Each row comes from the steps of one path. Every step used is in the known rows, and no mark comes twice. Write the path behind each row, first mark first.
Known rows
R > U: -2 -8 -7 7 14 -6 -3 -2 -7 -1 -2 -1 8 6 -1 6 -8 -3 -8 4 14 -10 10 -5 -16
Q > B > M > N > Z > R > U: 52 12 -31 -32 15 57 2 -14 39 4 15 -6 -32 21 -20 43 40 -14 17 -11 5 28 -25 -7 -46
N > K > R > Q: 21 8 -2 -13 -19 5 -18 22 25 4 -33 12 4 3 8 -13 31 -3 -22 -25 15 -16 -4 1 15
M > N > Z > R > K: 66 26 -10 -26 13 36 12 -3 28 23 -22 18 -23 -13 20 -19 40 -15 37 8 6 30 -27 8 4
R > Q > B: -16 -17 -23 -22 -29 13 -6 -2 37 -4 0 -8 10 17 -9 19 2 0 -1 -16 -3 2 9 -8 -6
N > K > R > Z: 37 12 14 6 -2 -14 -16 20 -2 -11 -44 7 9 3 13 -11 24 -12 -16 -7 -13 -37 3 10 -10
T > Q > B: -11 -21 -6 -9 -27 8 12 -24 16 -12 0 -18 18 9 -16 59 -8 6 6 -16 -34 -22 13 -1 -34
L > K > R > Q > B: 14 -8 -12 -5 -33 27 -1 -2 31 -6 -24 -5 16 27 -14 18 22 -4 -23 -48 8 -19 18 -9 12
R > Z > N: 33 20 10 6 14 -2 0 18 24 6 -18 5 -8 11 12 -1 11 -1 14 19 -10 -28 7 -5 -13
M > N > K > R: 48 26 5 -10 -2 15 -9 19 14 20 -23 23 -8 -13 7 -7 40 -17 4 -2 11 0 -16 6 -5
Z > N > K > R > Q > B: 47 25 -5 -26 -33 27 -16 31 46 21 -43 12 5 11 -6 22 40 2 -10 -21 -5 -21 1 -4 -16
Q > B > M > N > K > R > Z: 49 9 2 -27 9 29 -7 6 51 -17 -19 -5 1 12 -17 26 36 -27 12 -9 -23 -13 -17 1 -50
T > Q > B > M > N > Z: 23 -6 -15 -42 -14 37 23 -19 66 -9 22 -19 -19 12 -31 62 32 -13 34 -15 -36 11 -19 -2 -41
Q > B > M > N > K: 27 23 -9 -57 12 48 7 2 46 3 0 -6 1 2 -17 42 20 -11 16 1 -26 16 -20 1 -48
N > K: 14 25 6 -23 2 4 -4 15 -7 7 -25 7 10 -11 12 3 7 2 -12 3 -15 -8 -2 13 -9
L > K > R > Z: 34 4 15 29 5 -4 1 2 2 -20 -35 2 6 18 6 -7 17 -11 -17 -24 -2 -41 19 -2 12
T > Q > B > M > N: -1 -19 -13 -33 1 40 25 -31 60 -11 25 -22 1 13 -32 70 10 -7 36 -13 -26 3 -10 -11 -49
M > B > Q: -17 -16 21 7 16 -1 24 -39 -18 -20 30 -13 13 15 -24 27 5 35 -6 -27 -30 -7 -15 -7 -35
B > Q: -4 -8 23 -6 7 1 17 -27 -15 -9 14 -9 7 4 -10 15 4 18 -2 -14 -20 -2 -5 0 -13
M > B: -14 -7 0 13 11 1 6 -12 -3 -11 19 -5 6 9 -15 11 0 21 -5 -12 -11 -3 -10 -7 -21
K > R > Q > B > M: 5 -29 -18 -13 -20 31 -6 -6 61 -25 5 -19 -1 29 -40 25 26 -9 -6 -42 5 2 -9 -18 -18
N > Z > R: 46 20 -9 -6 -8 20 -4 3 -6 11 -7 5 -32 3 12 -2 34 4 -7 -15 2 13 -16 8 7
U > R > Z > N > K: 32 47 17 -19 17 5 -10 22 12 27 -48 10 16 9 27 14 15 9 -17 35 -13 -37 3 4 -23

Which path is each row?
42 -7 -26 -34 -28 39 -5 5 86 -8 13 -3 -31 26 -36 13 64 -26 18 -32 8 26 -31 -12 -8
K > R > Q > B > M > N > Z
46 18 -4 -42 -18 48 -7 22 69 3 -26 -4 -1 24 -27 32 42 0 -5 -28 -9 -12 -12 -9 -32
Z > N > K > R > Q > B > M
20 2 -15 8 19 18 -9 -13 -19 6 -8 4 -6 9 10 13 2 5 -11 -8 29 -3 4 -7 -13
Z > R > U
10 4 -6 -23 26 33 13 -6 47 1 25 0 -17 6 -15 10 19 -14 32 5 8 25 -24 -10 -12
B > M > N
18 -5 -11 -37 -18 35 -9 8 52 -17 -20 -15 9 21 -29 26 32 -7 -16 -39 -10 -6 -12 -6 -26
N > K > R > Q > B > M
56 12 15 27 -1 -6 -11 21 24 2 -29 12 -13 14 0 -9 29 -9 5 2 5 -34 4 -6 -8
K > R > Z > N
28 -10 8 31 -4 -18 -14 7 7 -19 -19 3 -3 12 1 -14 18 -14 -7 -9 4 -28 3 -3 -2
K > R > Z
52 18 -3 -18 6 24 6 -3 7 6 -34 4 -11 -5 14 -20 26 -2 12 -6 -9 13 -14 13 3
N > Z > R > K
54 22 10 -2 5 -1 -13 20 23 4 -34 21 -5 -3 19 -11 39 -23 6 6 1 -22 -8 8 -10
M > N > K > R > Z
63 41 18 -7 -9 14 -10 32 10 25 -42 19 -6 -4 0 0 37 -1 -8 -4 -2 -24 -5 6 -12
Z > N > K > R
19 -13 -2 26 4 -10 -13 -1 -7 -7 -9 6 4 9 -11 -2 10 -9 -14 -13 28 -18 5 -10 -10
K > R > U
33 10 -9 -35 5 38 -4 16 65 6 -8 9 -13 7 -9 -2 50 -18 8 -21 22 9 -26 -9 3
B > M > N > K > R > Q
39 16 -17 -1 2 15 -7 -1 -15 8 -10 4 -24 9 10 5 28 1 -14 -12 17 4 -5 3 -6
N > Z > R > U
12 -5 -15 -32 12 43 8 -13 54 -8 24 -10 -9 10 -30 38 12 -14 30 -1 -12 25 -20 -11 -40
Q > B > M > N
20 -19 -25 -22 -13 44 -3 -6 80 -10 15 -6 -12 23 -34 23 39 -20 20 -29 19 17 -22 -23 -14
K > R > Q > B > M > N
47 14 -3 -34 3 41 -4 4 45 -3 -9 0 -1 5 -28 32 38 -18 9 -16 -16 7 -25 -3 -44
Q > B > M > N > K > R
63 15 -18 -52 15 66 16 -18 61 2 -9 -7 -18 3 -16 19 41 -16 44 -5 -23 36 -37 3 -38
Q > B > M > N > Z > R > K
9 12 -24 -67 2 51 5 5 75 5 0 -5 1 12 -12 35 28 -9 15 -10 -10 16 -18 -5 -27
R > Q > B > M > N > K
19 -8 -35 -39 1 70 2 -15 73 3 22 -8 -22 23 -12 38 30 -4 23 -23 17 31 -23 -20 -20
Z > R > Q > B > M > N
26 -2 -32 -40 -21 52 -3 -8 54 -11 7 -18 -28 28 -17 30 41 5 -1 -38 -8 26 -23 -5 -12
N > Z > R > Q > B > M
